In the rows, zero is written as 128.
Known rows, with every step that occurs:
zalel -> tago -> lekar: [145  96 122 164 118 105 116 106 138 116 105 137 147 122 167 125 142 134
 118 142 131 122 150 127 131 122 135 148 141 123 104  98 146 144 140 107
 183 135 144 104 123 142 105 123 128 144 138]
tufu -> sinup: [127  92 106 145 132 135 131 116 121 147 116 150 127 147 133 134 152 125
 132 141 128 123 112 121 125 126 119 152 151 107 120 119 121 141 114 128
 122 143 126 131 121 127 138 120 123 143 136]
siro -> vorebig -> zosasas: [136 146  93 142 156 153 114 130 114 150 131 118 116 141 105 146 122 140
 132 131 138 140 110 141 115 119 131 133 149 129 109  68 120 119 103 147
 124 134 107 147 125 136 118 172 163 159 158]
zalel -> tago -> lekar -> mobat -> zosasas -> vorebig -> dufi -> baduz: [ 73 179 147 179 151 137 127 123 131 152 167 134 192 118 137  86 186 137
 126 210 139 160 143 165 140 119 148 108 164  96  91  59 152 145 142 107
 190 166 137 113 112 164  74 122 158 187 237]
baduz -> dufi -> vorebig -> zosasas -> mobat -> lekar -> tago -> zalel: [ 46 152 182 224 157 125 116 117 119 126 181 107 213 131 126 104 126 125
 122 166 134 139  69 157 138 135 185 133 189 124  95 111 139 147 172  97
 158 163 137 119 133 171  63 130 173 186 252]
tago -> lekar: [148 103 127 151 126 123 146 120 131 128 121 118 124 134 149 126 142 144
 106 121 136 136 135 122 117 132 128 130 132 105 115  98 131 134 125 106
 163 139 128 111 124 129 116 127 135 137 135]
larusi -> mobat -> lekar: [122 138 124 154 134 137 134 125 110 118 136 117 154 136 170 119 156 132
 154 120 115 117 109 144 129 136 114 117 121 126 124 101 122 130 125 118
 164 139 169 127 132 126 114 147 147 115 176]
mobat -> lekar: [129 120 140 149 142 139 136 135 130 125 111 113 129 133 148 131 136 143
 142 126 125 132 108 143 127 133 129 117 114  98 131 103 130 117 128 107
 144 149 133 120 129 126 115 126 127 136 146]
lekar -> mobat -> zosasas: [ 80 149 131 123 160 142 124 172 115 108 162 145 148 149 113 112 143 117
 118 147 117 126 144 153 132 137 127 110 121 166 139 114 145 122 126 143
 150 143 143 154 125 126 110 144 146 150 150]
siro -> vorebig: [131 134 107 136 140 132 132 113 128 153 115 116 116 133 106 141 119 140
 144 116 133 126 117 128 125 120 123 140 123 142 111  93 117 120 110 137
 128 124 121 140 135 129 125 158 131 140 145]
tago -> lekar -> mobat -> zosasas -> vorebig -> dufi -> baduz -> gasizu: [ 69 193 172 145 161 140 172 151 112 162 192  91 164 144 119 102 165 140
 109 182 142 194  99 143 139 111 139  75 155  74  88  75 131 152 119 111
 173 180 108 119 114 169  70 152 176 179 236]
zalel -> tago -> lekar -> mobat -> zosasas: [ 96 115 123 166 148 119 111 148 125  93 136 155 167 142 157 109 158 129
 110 158 121 119 166 154 133 133 134 135 126 161 110  83 162 132 136 127
 206 151 163 128 118 140  88 134 146 170 160]
baduz -> gasizu: [123 136 142 107 132 115 144 140 119 128 136  98 121 139 127 141 107 122
 124 121 133 153 105 110 140 113 126 119 122 125 120 143 116 149 117 129
 134 140 110 128 130 144 109 148 134 124 134]
sinup -> dufi -> vorebig -> zosasas: [101 164 164 159 146 153 128  99 109 132 141 148 154 139 123 122 142 137
 124 181 131 183 117 144 148 111 147 135 202  88 116 111 115 129 141 130
 123 135 123 145 132 153 164 155 144 138 185]
larusi -> vorebig -> zosasas: [139 157 107 158 150 144  96 110 127 146 127 125 139 147 123 109 119 149
 118 157 138 160 103 151 115 114 142  97 157 106 103  90 123 129 116 140
 127 130 121 140 113 128 131 160 166 145 157]
zosasas -> vorebig -> dufi -> sinup -> gasizu: [ 80 115 149 141 103 117 160 141 101 187 136 128 177 135 136 113 132 140
 169 182 142 189  85 155 138  98 146 109 152  70  68 113  79 150 131 138
  83 138  62 133 100 141 125 138 136 126 218]
sinup -> dufi -> vorebig -> zosasas -> mobat: [ 62 171 166 169 174 136 115 118  97 139 171 120 163 153 110 113 142 131
 115 170 130 160 121 140 146 141 178 126 208  95 112 117 122 132 146 137
 134 128 126 157 127 137 152 144 141 152 207]
dufi -> baduz -> gasizu: [127 171 156 115 136 125 150 126 129 134 148  94 127 138 142 153 136 110
 102 140 141 165  92 105 134 107 130  98 143 107 114 144 107 171 128 134
 130 152 115 118 132 150 107 132 151 125 152]
sinup -> tufu: [121  97 128 147 139 105 147 128 138 141 146 111 115 145 141 134 124 127
 147 153 125 133 133 122 137 143 107 151 129 129 102 135 127 115 116 139
 122 124 124 140 111 130 136 128 118 127 147]
lekar -> mobat -> zosasas -> vorebig -> dufi: [ 53 173 144 139 154 154 131 161 109 158 178 132 165 128  81  76 144 145
 156 178 127 152 131 173 144 129 137  99 132 119 120  89 146 106 125 123
 139 146 117 153 120 140 104 143 151 168 206]
mobat -> lekar -> tago: [136 122 143 157 123 126 125 127 134 131 128 121 156 120 136 130 120 127
 146 139 110 138 100 145 133 122 119 123 134 152 122 118 128 138 135 100
 153 140 162 129 121 134  93 120 154 145 144]
lekar -> mobat -> zosasas -> vorebig -> dufi -> baduz -> gasizu -> sinup: [ 48 194 181 131 159 127 149 143  85 149 185 103 194 146  98 116 129 121
 141 207 155 203  77 135 144 100 133  59 139  86  92 109 102 167 109 143
 135 171  95 140 105 169  87 156 161 182 230]
vorebig -> zosasas -> mobat: [ 94 148 114 145 177 132  99 159 103 132 167  96 134 154 113 118 131 121
 112 133 141 125 126 138 116 158 162 109 159 124 121 110 141 132 127 147
 132 132 113 142 117 127 113 132 154 158 168]
dufi -> vorebig -> zosasas: [131 159 136 165 129 155 110 110 128 132 157 133 151 131 112 126 121 138
 126 164 135 160 113 149 131 113 145 131 162 112 141 104 122 135 127 132
 114 145 116 141 132 160 133 164 167 142 176]
mobat -> lekar -> tago -> zalel: [112  87 149 180 120 104 127 106 141 109 129 128 156 123 142 132 123 122
 152 128 123 128 107 163 133 115 135 123 140 135 111 121 141 139 149  82
 156 150 158 107 147 156  80 126 155 156 172]
baduz -> gasizu -> sinup -> dufi -> vorebig -> zosasas -> mobat: [ 52 158 191 152 171 105 126 114  68 125 163 100 187 173 112 135 100 122
 123 183 154 206  78 110 150 117 170 102 194  81  88 140  91 169 128 150
 138 135  98 159 110 160 139 170 142 162 213]
lekar -> mobat: [ 95 161 138 114 142 120 118 133 116 118 142 134 144 134 105 126 111 115
 118 143 108 126 133 134 133 133 115 122 134 183 113 121 129 134 127 155
 144 123 153 150 120 127 118 136 123 126 146]
tago -> lekar -> mobat -> zosasas -> vorebig: [ 80 124 117 175 147 152 129 150 113 121 164 125 158 151 119  90 152 160
 127 144 122 156 138 163 124 141 137 105 115 140 128  73 147 119 107 110
 177 160 127 151 116 138  80 149 160 175 189]
zosasas -> mobat -> lekar -> tago: [ 94 132 146 163 156 107 115 143 127 137 156  90 166 136 125 121 120 116
 142 124 113 119 107 144 130 150 153 110 138 159 124 126 139 140 148 108
 161 131 164 137 113 123  81 112 149 158 169]
gasizu -> sinup: [124 108 136 134 120 107 121 112 106 115 113 135 153 134 131 142 108 124
 141 143 143 145 109 118 120 122 120 114 118 119 111 132 104 148 117 136
 124 131 118 129 109 131 133 132 120 145 130]
lekar -> mobat -> zosasas -> vorebig -> dufi -> sinup: [ 42 172 158 142 142 155 133 162  99 160 173 143 189 137 107  83 153 133
 164 203 120 167 108 167 143 121 138 103 135 117 106  97 118 131 119 139
 112 153 107 165 100 149 111 142 152 153 234]
sinup -> dufi: [ 96 136 158 123 144 127 145 116 112 129 114 148 131 137 134 126 149 128
 126 151 122 150 133 121 143 121 128 134 162 100  99 134 123 121 139 126
 141 121 134 131 128 124 155 121 103 123 138]
lekar -> mobat -> zosasas -> vorebig -> dufi -> baduz: [ 58 212 154 140 160 159 141 148 116 163 193 125 173 124  98  90 170 127
 138 196 131 162 117 166 140 122 144  82 153 104 116  92 138 126 130 132
 135 158 122 140 119 149 100 130 160 171 225]

Rows:
[ 98 158 156 205 157 139  96 127 127 137 182  91 192 142 112 120 113 128
 141 160 120 154  90 166 135 141 169 110 177 144 137 102 132 143 147 111
 145 147 151 153 118 155  86 142 187 170 212] => dufi -> vorebig -> zosasas -> mobat -> lekar -> tago
[ 95 150  94 149 185 136 102 151 107 158 161  89 125 157  89 136 121 135
 125 125 141 120 112 136 117 146 160 121 157 135 107  78 130 119 108 160
 132 125 109 154 119 122 105 163 157 170 181] => siro -> vorebig -> zosasas -> mobat
[ 85 139 204 143 125  96 152  82  93 116 124 129 174 151 122 146 102 129
 144 175 140 211  81 104 156  88 133 117 163  85  95 158  78 168 133 131
 129 137 110 144 126 162 157 161 115 131 177] => baduz -> gasizu -> sinup -> dufi -> vorebig
[ 71 138 138 175 149 130 120 137 118 142 156 139 184 122 126  75 160 155
 146 192 135 147 152 172 152 124 146 127 143 115  97  61 163 125 130 105
 198 151 132 125 114 157  82 136 151 184 218] => zalel -> tago -> lekar -> mobat -> zosasas -> vorebig -> dufi
[121 202 163 105 158 121 171 119 130 192 150  78 122 128 106 149 134 125
 134 154 149 167  79 106 143  94 132 110 163  75  79 103 103 152 120 142
 125 147 102 106 137 159 112 160 149 135 199] => siro -> vorebig -> dufi -> baduz -> gasizu
[ 87 183 147 161 145 163 147 140 129 173 176 118 156 122 121  94 188 145
 148 178 154 162 113 160 135 117 157  81 147  50 134  92 132 123 128 101
 112 160  99 117 125 148 108 123 164 171 213] => mobat -> zosasas -> vorebig -> dufi -> baduz
[ 57 138 149 178 137 132 122 135 110 146 147 148 208 130 148  76 166 140
 152 214 129 162 136 163 149 114 144 123 145 114  80  66 132 147 128 118
 166 161 120 141  97 162  87 137 153 171 239] => zalel -> tago -> lekar -> mobat -> zosasas -> vorebig -> dufi -> sinup
[113 177 191 110 140  96 161 114 105 149 141 100 162 128 130 147 118 107
 132 184 165 186  69  93 139  87 126  85 159  48  79 135  92 181 126 143
 122 153  98  95 112 162 123 132 136 144 181] => vorebig -> dufi -> baduz -> gasizu -> sinup
[117  56 100 147 119 108 154 143 111 150 111 153 137 167 143 155 143 122
 127 140 135 142 105 136 122 113 126 142 156 103  94 117 105 144 121 139
 116 139  98 123 115 118 129 132 123 138 141] => tufu -> sinup -> gasizu
[ 96 146 157 123 156 126 169 101 102 158 128 134 131 161 152 157 179 105
 106 175 133 181  77  91 148 101 122 132 199  61  83 142  94 174 124 128
 134 157 120 123 127 145 145 122 121 137 170] => tufu -> sinup -> dufi -> baduz -> gasizu
[ 58 144 153 163 144 148 149 153 100 160 168 135 185 139 130  76 169 147
 145 194 126 174 117 157 136 125 136 105 138  90  84  68 121 135 117 122
 147 166 107 142  92 151  97 142 162 162 240] => tago -> lekar -> mobat -> zosasas -> vorebig -> dufi -> sinup
[ 67 145 116 155 145 156 114 157 107 128 173 135 158 145  97  93 140 146
 140 151 115 150 132 176 131 136 135 101 107 166 145  98 139 117 114 128
 146 148 125 172 125 134  93 148 153 167 179] => lekar -> mobat -> zosasas -> vorebig
[ 89 129 144 160 175 122 126 156 127 129 142  84 138 153 139 120 137 134
 142 112 127 108 115 140 130 164 160 105 119 110 129 112 140 123 138 112
 154 142 133 131 120 110 101 118 120 148 166] => zosasas -> mobat -> lekar
[117 121 165 139 136  77 163 106 115 142 152  84 144 158 160 169 109 104
 134 186 151 189  79  86 134 118 101 108 133  93  77 154  84 178 106 157
 118 146 102 124  99 157 122 139 126 143 175] => dufi -> baduz -> gasizu -> sinup -> tufu
[ 92 122 181 108 137  95 157 112  77 113 112 125 151 153 138 146 105 123
 129 159 147 195  90  94 147 100 122 114 152  87  76 156  88 159 120 137
 141 134 105 133 110 146 143 146 108 134 147] => baduz -> gasizu -> sinup -> dufi
[ 99 187 160 162 131 169 127 117 116 140 152 141 175 121 121 111 127 138
 100 177 137 160  82 128 136 119 152 154 173 104 118 112 116 134 137 136
 121 152 108 132 119 155 127 138 157 144 183] => baduz -> dufi -> vorebig -> zosasas
[ 75 134 170 161 151 111 175 136 106 176 188  81 167 156 139 123 143 133
 176 218 169 212  71 124 146 112 127  83 136  35  80 120  99 152 102 127
 113 171  67 129  97 173 105 147 153 188 236] => mobat -> zosasas -> vorebig -> dufi -> baduz -> gasizu -> sinup -> tufu
[ 90 131 191 160 122 111 140  69  99 116 110 153 184 133 126 133 121 134
 144 183 132 184 109 123 146 104 134 129 166  89 101 141  89 146 140 124
 122 124 129 146 125 144 172 146 106 134 171] => gasizu -> sinup -> dufi -> vorebig
[ 99 174 170 127 145 131 156 103 123 138 131 143 137 133 149 140 173 108
 102 164 127 161 118 114 137 119 133 117 184  81  98 136 112 147 146 126
 132 131 143 119 132 128 153 110 117 124 159] => sinup -> dufi -> baduz
[ 96 139 126 163 185 145 113 168 109 131 156  85 136 160 132 123 136 135
 124 132 143 125 102 152 120 163 165  96 143  96 126  86 140 121 129 125
 152 155 122 142 115 124  95 134 154 170 181] => vorebig -> zosasas -> mobat -> lekar
[ 99 154 176 135 138 106 148  86  96 122 112 148 168 140 148 148 152 104
 114 182 140 176 102 104 129 112 123 104 172  74  84 138  88 165 138 138
 128 136 130 123 115 131 154 115 111 146 164] => gasizu -> sinup -> dufi -> baduz
[ 95 151 188 146 140 118 134  97  76 119 130 130 175 157 123 147 101 132
 130 192 151 226  75 119 152  86 142 113 187  71  92 133  84 169 121 142
 129 147  95 149 117 177 152 174 144 150 192] => baduz -> gasizu -> sinup -> dufi -> vorebig -> zosasas
[ 99 161 120 191 193 133  95 137 124 147 143  83 146 172 134 107 130 155
 123 144 136 140  90 161 117 148 172  78 148  86 108  77 131 122 121 123
 154 144 124 149 105 113 106 152 160 169 198] => larusi -> vorebig -> zosasas -> mobat -> lekar
[ 58 143 190 199 176 120 120 111  84 117 141 110 192 170 134 129 129 143
 145 184 145 183  84 142 139 137 170  99 180  55 103  99 103 136 140 122
 151 152 119 156 107 136 142 150 131 178 228] => gasizu -> sinup -> dufi -> vorebig -> zosasas -> mobat -> lekar
[ 99 115 170 130 134 103 169 130 126 176 146 124 144 133 155 121 142 112
 167 207 128 151 109 114 146 128 105 148 155  81  64 132 101 130 122 151
  88 133 104 129  89 142 155 121 120 116 201] => vorebig -> dufi -> sinup -> tufu
[ 89 133  91 176 122 160 119 140  96 131 175 137 170 136 144  85 172 148
 163 129 126 138 133 169 129 131 139 105 113 137 149 105 135 122 113 115
 142 141 137 155 130 135 103 163 172 153 190] => larusi -> mobat -> zosasas -> vorebig
[123 159 133 117 150 127 150 120 133 184 126 112 124 120  93 124 126 141
 157 141 136 132 114 128 135 111 128 141 148  97  90  84 123 108 121 133
 124 121 114 121 130 134 133 156 130 138 174] => siro -> vorebig -> dufi
[ 85 143 132 152 137 159 139 158 123 168 165 124 149 123 108  81 162 156
 168 163 150 155 124 165 140 122 153 105 135  67 135  99 148 100 121 101
 122 149  93 133 128 146 112 136 152 172 187] => mobat -> zosasas -> vorebig -> dufi
[109  90 142 157 107  94 118 101 135 112 139 146 157 113 121 127 114 108
 137 133 126 123 126 148 130 114 134 136 154 166 103 145 140 146 147 103
 135 129 152 108 146 155  92 126 153 146 154] => lekar -> tago -> zalel
[ 76 189 158 167 159 153 157 141 119 163 186 115 170 129 119  87 188 145
 114 189 138 171 125 154 127 128 140  85 157  80  97  58 138 133 129 108
 168 171 125 120 115 151  85 133 164 179 236] => tago -> lekar -> mobat -> zosasas -> vorebig -> dufi -> baduz
[106  84 134 133 105 106 149 150 105 137 115 146 161 156 164 150 133 108
 129 150 129 161 101 136 124 106 136 116 138 120  85 136  79 159 134 155
  95 133  89 133 104 125 133 140 134 111 162] => dufi -> sinup -> gasizu
[ 84 184 163 137 151 153 162 153 125 175 186  90 152 136 120 107 167 137
 144 174 158 190  86 142 144 104 157  74 146  46 126 115 125 145 123 106
 121 172  80 117 132 169  93 140 172 167 213] => mobat -> zosasas -> vorebig -> dufi -> baduz -> gasizu
[ 78 103 138 193 170 110  99 141 114 113 170 101 164 146 127 125 123 115
 132 137 135 121 103 172 122 148 167 107 175 132 103 103 154 138 151 102
 162 154 145 121 134 152  60 132 177 189 214] => vorebig -> zosasas -> mobat -> lekar -> tago -> zalel
[ 94 101 134 138 145 132 146 104 102 144 109 165 132 154 138 131 171 122
 131 158 119 147 117 118 142 118 118 160 186  82  92 127 113 133 123 124
 132 133 133 136 123 122 164 113 103 139 146] => tufu -> sinup -> dufi
[ 98 168 106 169 180 123  81 129 117 151 155  94 147 163 113 102 124 143
 107 147 139 138 110 147 117 144 170  86 162 112 100 102 133 134 123 148
 134 122 118 152 107 115 119 152 160 159 182] => larusi -> vorebig -> zosasas -> mobat
[ 54 133 141 187 177 140 120 108  92 158 165 140 167 169 116 118 168 128
 125 183 129 157 106 133 144 134 166 145 225  74 106 108 119 140 131 135
 125 140 123 160 117 136 160 136 135 163 212] => tufu -> sinup -> dufi -> vorebig -> zosasas -> mobat
